What can hang from each mark:
j184: j35 j481 j521 j928
j882: j481 j858
j35: j184
j521: j184 j481 j754 j858 j973
j973: j521
j858: j481 j521 j882 j946
j928: j184
j481: j184 j521 j858 j905 j915 j946
j946: j481 j858
j905: j481
j754: j521
j915: j481 j905

In the rows, zero is written as 128.
Known rows, with every way that one mark hangs from another:
j481{j521 j858{j882} j905 j946}: [170 128 152 126 131 147  72 154 157  88 144 189 147  86 133 164 119 144
 181 164 118 148 178 175 209 139 196 148 105 131 124  61 125  81  98 112
 125 102 123 122 145  90 136]
j928{j184{j35 j481{j905} j521{j858}}}: [111 162 117  96 128 142  76 158 122 162 157 127 124 117 126  82 192 143
 142 142 175 144 163 129 122 128 136 183 123 124 154 123 140 104 119 109
 115 104 129 110 123 129 135]
j973{j521{j481}}: [105 144  96 148 132 152 146 109 117 135 128 155 141 111 145 110 144 105
  97  90 117 134 141 155 107 143 107 156 102 113 102 119 107  85 106 121
 100 117 133 116 130 132 170]
j184{j35 j481{j946} j521{j973}}: [128 172 120  94 131 157 138 163 121 136 157 109 162  97 120  82 225 143
 128 117 179 158 109 123 113 118 131 162 117 149 183 121 132 125 140 111
 115 124 160 155 120 114 133]
j481{j184 j521 j905 j915}: [155 103 163 130 126 149  88 110 135 126 140 186 147 111 146 154 133 152
 138 155 119 129 174 190 252 132 180 172 110 116 121 107 130  69  95  65
 110 115 127 124 161 127 107]
j915{j481{j184{j928} j858{j521}} j905}: [130 153 135 143 123 141  90 165 166 184  97 145 120 138 117 167 132 148
 147 174 130  92 179 161 156  96 123 162 108 140 102 106 106  86 106 133
 115 114 103  86 142 127 124]
j184{j481{j858 j915{j905} j946} j928}: [135 132 156  99 150 139 102 149 124 179 135 103 126 113 121 131 168 147
 144 155 122 112 153 123 151 108 173 127 143 168 138  72 131  85 129 117
 119 149  68 145  89 107 137]
j521{j481{j946} j973}: [108 153 128 153 147 153 160 113 144 117 144 158 138 145 117 130 155 121
 121 109 117 139 131 145  92 138 135 142 141 144 122 103 126 112 136 122
  98 139 168 160 165 105 166]
j521{j184{j481{j915} j928} j858}: [ 75 176 167 106 138 170 103 136 114 181 112 116 131 141 140 105 189 131
 122 141 119 152 155  97  85 112 143 141 157 112 134 126 144 103 135 122
  81 132 111 134 127 117 157]
j521{j184{j35 j928} j858}: [ 78 189 155 120 111 175  85 153 114 179 114 124 162 129 142  89 191 114
 118 126 138 164 140  91  80 109 140 151 164  82 156 143 142  97 122 142
  63 125 135 140 147 118 168]
j905{j481{j858{j521 j882 j946}}}: [139 120 140 126 105 126  96 159 128 146 146 143 121 134  95 149 113 125
 135 144 122 115 159 170 121 139 125 133 122 155  82  74 106  90 116 147
 109 128 137 113 132 107 152]
j973{j521{j481{j858}}}: [111 136  97 137 132 148 147 112 120 130 129 163 145 110 134 117 137 109
 108 102 112 137 143 149 108 147 117 151 111 115 101 105 113  93 107 118
 104 118 116 114 125 123 163]
j481{j184{j928} j858{j946} j905 j915}: [159  94 190  84 124 140  73 132 123 164 137 157 154 129 123 156 116 161
 170 192  93 115 150 134 217 135 197 132 160 159 120  79 150  77 115  95
 122 144  91 125 140 105 116]
j882{j481}: [107 149 143 159 114 157 115 121 128 177 131 138 132 147 119 107 133  98
 124 114 114 125 140 169  92 142  93 149 139 140 126 114 110  98  98 127
 105 161 119 130 144 137 158]
j754{j521{j481 j858 j973}}: [ 94 157 137 162 119 154 142 120 113 116 118 146 158 140 144 111 173 118
 125 114 124 161 130 130  81 120 133 143 129 103 108 111 113 118 142 108
  78 129 152 150 191 116 150]
j905{j481{j184 j915 j946{j858}}}: [115 111 189  85  95 114  93 130 146 129 150 119 132 104 101 171  98 143
 134 129 129  87 168 167 175 132 151 132 129 144  98  63 117  85 124 108
 101 133 120 146 121 108 138]
j35{j184{j481{j946} j521}}: [117 161 140  94 112 135 137 145 123 155 145 125 125 122 170 124 155 151
 133 120 163 109 173 153 166 140 118 158 130 144 128 115 134 112 110 125
 113 120 141 123 126 129 159]
j481{j184{j35} j905}: [129 140 145 138 114 161  72 129 114 162 141 185 152 111 139 122 146 133
 137 141 141 151 137 168 190 131 149 179 125 125 136 133 147  87 128 104
  96 137 148 122 156 133 127]
j946{j481{j184{j521} j905 j915} j858}: [ 94 143 177  93 112 141  87  99 148 141 154 118 170  52 107 143 107 149
 160 178 128 135 136 197 162 148 108 146 116 107 131  97 134  89 121  99
 135 133  93 115 141 138  92]
j858{j481{j521{j754} j905 j915}}: [138 109 148 139 145 148  91 125 144 150 144 178 147 108 133 125 149 110
 105 140 109 140 176 191 179 146 144 137 115 154  97 112 134  94 114  94
 139 136 109 114 156 126 105]
j754{j521{j858{j882 j946} j973}}: [124 158 149 144 106 149 129 141 124 124 117 120 174 138 152 114 163 119
 140 126 107 155 121 121  90 119 134 133 114 114 119 111  99 101 124 132
  80 124 172 124 201 105 156]
j521{j184{j928} j481{j905} j858}: [ 54 168 163 139 151 183  87 129 114 155 108 162 121 142 141 108 176 126
 139 147 114 163 155 114  76 122 151 152 168 103 106 131 155 112 145 121
  81 116 133 149 146 128 160]
j882{j481{j946}}: [116 153 156 141 112 152 107 131 145 155 136 127 132 135 122 117 128 107
 138 112 117 117 145 161 106 139 111 144 135 151 130  93 110  98  97 124
 112 160 125 144 135 127 173]
j882{j858{j481 j521}}: [128 160 111 137 106 146  99 136 141 152 139 142 142 160 132 124 164  97
 104 141 107 127 156 178 115 130  89 140 120 114 114 107 105  91  81 134
 109 142 137  88 133 131 159]
j905{j481{j915}}: [119 109 161 135 106 121 107 125 112 175 146 141 120 116 100 154 108 109
  95 113 128 107 169 164 144 127 126 139 130 152  92  86 108  82 124 119
  93 139 117 140 136 126 137]
j946{j481{j184{j35} j915{j905}} j858}: [ 96 140 171  95 112 141  81 105 163 163 152  99 168  53  95 137 115 133
 150 166 124 138 104 189 140 136 108 140 119 103 133 104 120  86 120 111
 118 143  81 114 144 137  99]
j858{j882{j481{j184 j521 j915 j946}}}: [157 124 160 105 124 142 102 132 162 140 136 124 139 121 140 132 128 136
 159 141 111 118 126 179 157 145 148 149 131 126 110 103 102  89  85 118
 106 113 147 115 145 108 131]
j858{j481{j184} j882 j946}: [160 127 159  92 122 138 101 155 173 152 137 116 140 145 146 114 134 137
 142 169  85 125 121 173 127 164 136 115 126 165  90 115 108  93 112 150
 128 137 169  74 156  97 134]
j858{j882{j481{j521{j973}}} j946}: [152 132 150 134 125 155 112 149 157 141 136 111 144 151 133 110 145 120
 160 145  85 131 103 165  96 155 124 129 118 151 115 111  88  84  85 148
 112 129 164 102 165 107 160]
j184{j35 j481{j521 j905}}: [124 137 122 150 143 169  71 144 104 155 153 169 138  90 126  90 213 123
 127 138 157 181 123 169 160 129 149 172 103 137 148 127 136  90 136  99
 108 138 111 129 125 132 127]
j928{j184{j481{j521 j905}}}: [118 150 107 126 139 135  91 133 132 142 158 166 102 137 138 106 164 145
 131 138 154 114 192 163 146 144 146 181 102 127 132 106 135  81 107 111
 120 124 118 102 126 123 149]
j184{j928}: [113 173 121 158 108 143 118 138 101 183 130 123 157 141 148 108 153 115
 101 114 139 111 166 139 126 121 126 139 148 114 146 120 124  60 106 150
  88 154 126 134 126 125 162]
j481{j521}: [130 159 110 175 108 149 126 130 129 126 138 158 150 124 145 123 149 118
 102 106 139 141 181 180 159 132 128 156 103  91 138 113 106  68  87 118
  95 132 131 120 153 124 152]
j973{j521{j858}}: [105 160 116 150 111 157 130 122 126 146 114 123 162 114 144 118 140  97
 104  94 107 146 154 134 112 127  99 146  99 113 119 122 103  78  93 124
  87 114 138 102 145 126 183]
j521{j184{j35 j481{j946}} j754 j973}: [ 84 180 127  99 166 181 146 136 127 130 148 187 164 134 132  78 219 130
 118  90 160 154 113 108  71 142 138 160 123 128 153 144 176 145 167 121
  97 141 159 156 145  99 148]
j946{j481{j915}}: [117 147 149 136 120 133 115  97 132 178 154 133 145  81 113 129 105 111
 104 136 133 145 137 174 133 144  96 145 126 126 123 111 116  82 117 115
 118 159  99 123 151 135 131]
j521{j184{j35 j481{j905 j915}} j973}: [103 149 144 105 161 176 121 123 111 167 138 188 146 126 121  94 204 125
 112 139 130 162 103 113  93 125 153 176 134 144 155 136 152 122 152 118
  93 132 152 147 166 115 131]
j481{j858{j521 j882} j905 j915 j946}: [188 107 167  95 141 130  49 148 146 147 150 167 129  79 109 181 105 136
 183 181  94 141 159 160 213 115 181 147 134 159  98  51 125  86 102 113
 134 109 131 114 154 106 115]
j946{j858}: [ 85 166 135 148  97 143 101 122 128 156 140 124 161  99 113 134 124 107
 129 118 110 137 159 173 113 127 103 124 127  96 135  93 114  77 114 145
  94 149 107 110 145 130 136]
j521{j184 j481 j754 j973}: [ 62 171 116 135 175 178 178 108 126 118 137 216 148 162 133  93 186 122
 108  86 136 146 133 130  46 157 124 154 144 105 108 148 171 149 165 119
  91 133 162 157 164 108 144]
j905{j481}: [106 135 142 154  99 128 113 134 112 161 143 149 121 129 109 140 113 109
  96 105 139 111 175 170 124 133 112 144 120 144 100  95 111  84 127 134
  91 143 130 137 132 125 156]
j882{j481{j184{j928} j521} j858}: [114 144 147 120 100 163 109 122 149 123 126 126 160 185 148 111 172 129
 145 142 119  92 133 170 126 153 124 145 136  97 143 112 112  88  59 100
  95 138 104 127 107 123 170]
j905{j481{j521}}: [115 129 135 160 100 133 116 138 123 128 145 152 128 127 115 139 128 118
  98 107 149 111 186 185 145 138 127 151 103 129 105  94 105  76 110 121
  94 128 128 138 131 121 156]
j858{j521}: [136 179  90 175 109 144 108 141 120 161 140 145 133 139 132 123 149 111
 109 116 137 135 171 182 134 113  89 168 114 109 120 117 107  75  91 143
 105 139 172 101 155 139 159]

Rows:
[142 160 102 151 138 157  98 149 141 158 139 141 140 143 133 106 157 112
 152 122 128 130 128 198 103 142  82 160 118 120  88 130 116 102  91 145
 116 120 177  88 149 130 139]	j858{j521{j754} j882{j481}}
[136 160 147  88 108 134 124 152 161 135 137 113 155 133 153 112 153 149
 116 140 144  97 175 159 152 142 138 135 138 144 134 107 131  97 107 127
 131 138 149 128 121 107 141]	j858{j481{j184{j521 j928} j946}}
[102 143 166 102 119 131  87 101 154 164 155 100 164  48  98 140  99 119
 150 165 108 146 112 194 116 149  98 123 124 103 113  93 109  80 115 136
 118 136  89  99 147 124 103]	j946{j481{j915} j858{j882}}
[ 95 172 150 152 128 168  93 112 143 129 139 166 146  89 132 120 136 125
 129 154 141 168 160 179 129 148 113 167  99 104 130 124 131  88 114 109
 116 133 116 121 160 133 148]	j946{j481{j521{j184 j858} j905}}
[102 186 123 120 104 163 106 177  98 172 136  83 206 107 143  69 217 125
 124 102 186 151 138 106 114 112 123 140 157  90 172 157 147  99 117 126
  89 114 135 151 117 126 134]	j184{j35 j521{j754 j858} j928}
[140 148 154 111 120 147 103 140 151 157 131 117 142 136 145 119 129 133
 158 137 119 109 124 166 125 146 133 145 140 132 118 112 111  89  97 143
 101 127 156 117 135 109 148]	j858{j882{j481{j184{j928} j946}}}
[114 188  89 142 126 162 101 150 117 152 143 176 147 130 139  92 183 115
 111 100 160 147 154 159 111 121  99 177 118  84 123 142 143 104 112 138
 102 132 171 113 149 136 148]	j858{j521{j184{j35} j754}}
[ 94 128 162 160 144 158 101 117 137 174 118 119 112 120 105 147 140 101
 132 131  83 172 143 145 108 106 127 131 152 125  84 110 112 107 132  98
  85 124 112 131 165 135 135]	j521{j481{j915{j905}} j858}
[100 138 142 128 154 163  93 125 131 114 154 197 142 107 135 114 160 138
 153 103 149 151 138 164 162 152 155 151 135 124  94 123 174 125 163  86
 112 137 136 153 129 119 132]	j521{j481{j184{j35} j905 j946} j754}
[116 172 113 154 124 163 155 125 139 108 131 179 158 146 148 114 172 127
 100 111 138 138 167 153 120 136 139 169 108  90 153 125 121  89  97 125
  89 119 161 134 174 110 157]	j481{j521{j184 j973}}
[124 124 140 132 101 141 124 138 135 112 148 156 153 141 116 131 155 141
 109 120 161 111 150 176 155 142 147 160 110 130 122 110 121  88 115 109
  87 121 155 147 143 106 149]	j905{j481{j184{j35} j521{j973}}}
[ 94 142 111 155 165 164 175 109 129 120 146 201 162 155 106 119 162 117
 125  99 122 153 133 146  77 162 125 129 152 133 103 116 165 142 161 109
 105 146 129 148 158  96 132]	j521{j481{j858} j754 j973}
[165 133 127 114 119 149 151 131 164  85 135 177 177 151 137 145 144 167
 156 158 127 134 148 172 173 158 174 153 125 102 137 101 131  95  94 111
  98 105 149 108 164  71 124]	j481{j184 j521{j973} j858{j882}}
[111 154 163 149 124 165 132 139 164 147 125 104 164 173 110 124 167 104
 121 143  74 161 133 125  67 133 113 105 137 174 127 121 117 108 120 135
 101 147 170 115 198  97 175]	j521{j858{j481 j946} j973}
[125 145 120 150 127 148 123 135 151 135 141 163 154 129 140 106 160 110
  92 116 129 135 179 190 136 153 120 133 111 130 110 119 127  97 109 118
 127 145 121 110 146 117 134]	j858{j481{j521{j754}}}
[133 138 152 122 116 154  88 133 115 151 130 184 159 138 137 143 124 157
 157 172 127 120 173 152 191 140 173 154 150 132 134  98 161  83 122 113
 108 142 107 124 131 107 129]	j481{j184{j928} j858 j905}
[127 178 101 125 137 159 130 151 150 150 130 149 147 174 140  94 198 125
  95 152 129 112 154 160  80 129 108 160 133 138 125 131 130 102  99 158
 125 131 191 110 162 116 155]	j858{j481 j521{j184{j928} j973}}
[ 99 134 145 160 106 144 110 140 129 122 139 146 139 131 115 139 138 116
 109  98 147 126 187 175 133 138 122 138 106 124  95 104 120  91 119 110
  91 125 126 137 133 116 157]	j905{j481{j521{j754 j858}}}
[115 150 141  98 121 142 122 151 100 175 136 139 137 132 169 118 167 158
 145 152 162 103 173 144 170 143 136 157 150 149 132 120 154 103 111 130
 117 118 113 123 114 129 145]	j35{j184{j481{j858 j905} j521 j928}}
[ 59 187 166 117 156 187  94 139 128 138 124 171 133 125 141 109 181 130
 145 108 130 173 170 113  92 131 132 144 123 120 114 129 175 139 166 105
  98 134 127 132 132 112 159]	j521{j184{j481{j905 j946}} j754 j858}
[102 140 108 139 152 159 129 116 124 114 135 176 149  95 150 112 146 110
 119  80 123 132 149 154 129 150 120 153  91 125  92 116 133  98 124 104
 116 116 134 126 122 129 168]	j973{j521{j481{j905 j946} j754}}
[ 91 159 103 112 150 173 123 127 106 141 131 184 158  97 156  78 184 113
 105  86 144 145 131 129 106 145 119 175  84 111 121 144 147 107 131 114
 104 116 127 115 117 130 158]	j973{j521{j184{j35 j481{j905}} j754}}
[130 139 156 141 122 137  75 153 159 128 122 192 131  97 117 172 121 137
 149 159 132 130 203 162 191 123 156 149 104 147 112  73 118  86 108 109
 126 117  88 111 146 107 138]	j915{j481{j521 j858 j905 j946}}
[119 145 150 145 127 137 113 104 141 187 146 126 135  79 110 136 104 108
 110 140 124 139 136 178 130 131  95 152 112 131 119 112 106  81 117 117
 119 152  98 120 156 143 125]	j946{j481{j915{j905}}}
[127 117 166 111 114 151  97 116 135 183 139 129 145 133 115 108 142 120
 137 132 118 123 109 161 137 141 127 154 157 139 127 118 120 102 100  95
 103 153 112 136 144 133 129]	j882{j481{j184{j35} j915}}
[125 133 150 151 117 137 102 155 146 160 129 137 111 112 101 166 102 113
 128 123 119 106 176 164 136 106 132 147 100 155 104  76  98  89 122 136
 103 129 116 133 137 126 148]	j915{j905{j481{j858 j946}}}
[119 158 177 136 116 159  81 137 152 155 128 103 146 120 126 135 123 123
 162 160  93 171 126 149 114 139 115 125 126 134 107 121 114  89 118 134
  98 130 151  93 171 112 159]	j521{j858{j882 j946{j481{j184 j905}}}}
[ 96 169 137 107 135 160 122 136 117 157 131 173 117 135 131 104 160 136
 120 133 126 147 156 125  87 138 134 154 130 121 131 105 140 114 142 133
 103 151 111 121 127 112 151]	j521{j184{j481{j858{j946}}}}
[126 153 113 135 146 154 128 142 122 146 148 150 130 148 110 114 178 135
 137 138 121 153 143 152 105 141 117 136 116 162 122  98 138 112 140 122
 125 162 117 109 124 106 149]	j184{j481{j858{j521{j754 j973} j946}}}
[120 142 155 121 113 137  95 144 141 162 115 187 136 115 119 160 117 154
 146 169 141 122 190 158 178 127 131 162 122 142 112 101 131 106 124 107
 122 117 105  97 144 118 109]	j915{j481{j184{j521} j858 j905}}
[107 151 117 160 122 142 155 117 105 117 129 168 154 135 151 103 168 121
 112 107 136 141 129 146  93 129 132 155 120 104 112 110 113 110 140 114
  88 136 151 152 180 121 142]	j754{j521{j481 j973}}
[128 148 167 101 112 133  89 153 157 139 119 177 135 103 121 171 112 163
 159 166 143 115 195 149 192 124 148 156 118 150 116  82 131 106 122 104
 129 116 111 110 136 108 123]	j915{j481{j184{j521} j858 j905 j946}}
[106 141 158 115 114 142 120 133 119 168 132 138 133 123 161 139 138 132
 137 131 137 131 171 153 166 136 120 155 154 127 103 126 134 113 104 113
  99 102 141 122 161 141 145]	j35{j184{j521{j481{j905 j915} j858}}}
[130 170 107 127 105 151 142 153 112 157 148 126 189 107 123  87 192 118
 105 105 170 158 118 131 111 118 112 167 131 110 182 142 119 107 114 129
  95 115 175 145 162 126 125]	j184{j35 j521{j973}}
[129 146 121 106 143 167 120 157 101 153 153 155 164  99 103  90 218 141
 142 153 164 177 111 131 121 127 141 169 124 159 173 120 149 132 152 104
 123 120 128 141 129 118 102]	j184{j35 j481{j858 j905} j521{j973}}
[133 141 138 148 129 138  67 151 140 180 117 192 122 111 109 163 119 127
 149 176 119 138 177 171 156 120 120 158 115 151  88  96 116  93 115 137
 122 112 115  77 159 121 118]	j915{j481{j858{j521 j882} j905}}
[120 158 128 124 122 143 130 144 121 123 142 152 137 100 126 127 141 138
 140 128 146 142 174 153 140 132 133 155 133 120 130  93 127 115 125 109
 123 115 136 145 131 126 126]	j184{j521{j481{j858 j905 j946}}}
[106 148 144 117 114 139  90 132 154 158 137 118 159  98 116 128 129 109
 137 150  95 138 139 190 101 143 109 115 129 116 110  97 111  88 115 159
 112 132 118  85 147 117 112]	j946{j858{j481 j882}}
[116 150 128 130 122 164 100 140 133 162 136 161 142 144 106  99 155 111
 145 130 129 138 132 159  86 144 107 155 147 127 123 108 134 120 101 124
 116 150 110 127 136 126 147]	j882{j481{j858{j521{j184{j35} j754}}}}
[123 157 132 117 131 152  87 149 117 166 157 130 134  89 118  93 194 121
 125 116 156 167 114 140 131 122 141 153 124 147 153 109 132 102 145 118
 103 155 117 141 111 119 150]	j184{j35 j481{j946}}
[121 146 133 129 134 148 119 137 115 163 144 143 119 132 112 117 156 131
 131 141 115 154 147 146 112 142 128 130 126 159 126  88 130 104 143 122
 116 168  90 113 116 110 147]	j184{j481{j858{j946}}}
[ 91 162 142 100 141 152 125 128 137 118 136 193 112 122 125 123 137 136
 135 127 126 145 161 128  91 141 159 151 155 102 109  84 144 128 144 122
 101 132 117 153 131 104 154]	j521{j184 j481{j858 j946}}
[111 156 141 109 112 138 126 147 113 159 137 130 141 131 181 123 153 148
 137 129 162  91 174 146 169 138 133 157 157 127 122 124 142  95  99 134
 106 107 146 140 132 136 160]	j35{j184{j521{j481{j905 j946}} j928}}
[114 169 113  95 108 133  93 165 134 151 159 117 152 124 131  82 173 133
 136 110 173 130 167 119 113 134 126 163 131  99 151 131 136 102 101 120
 108 108 143 111 140 120 147]	j928{j184{j35 j521{j754 j858{j946}}}}
[108 178 114 132 119 162  90 137 114 152 132 157 134 159 145 118 180 116
 122 142 123 126 153 153 113 119 108 164 118  95 131 114 123  86  91 132
  94 133 138 105 119 137 168]	j882{j858{j521{j184{j481{j905} j928}}}}
[129 177 108 152 122 149 104 145 142 139 159 126 146 129 121 105 149 122
 134 126 134 140 138 182 111 145  72 142  96 130 105 122 122  86 104 137
 140 160 159  97 150 133 169]	j858{j521{j754} j946{j481}}
[ 91 149 115 137 159 168 163 114 126 124 146 176 178 163 131  91 201 137
 125  98 152 136 105 142  97 158 138 144 156 120 120 153 175 128 158 105
  92 140 157 160 148 103 137]	j521{j481{j184{j35 j928}} j754 j973}
[112 149 135 143 145 177  59 159  98 166 140 124 157 108 137  78 242 134
 137 155 160 167 122 139 148 117 167 156 131 135 160 134 147  76 130 108
  99 132 100 143 105 124 143]	j184{j35 j481{j521{j858} j905} j928}
[ 78 168 144 100 156 164 149 118 157 100 135 170 137 135 124 121 165 135
 141 128 112 138 122 130  55 140 149 147 146 108 123 104 139 129 143 140
  92 115 173 155 163  96 154]	j521{j184 j481{j946{j858{j882}}} j973}
[124 144 153 182 120 170  73 141 134 121 129 157 146 122 137 138 151 118
 144 144 103 169 177 168 170 124 148 148  98 124 125 110 116  69  97 104
 105 122 138 114 173 127 159]	j481{j521{j858{j946}} j905}
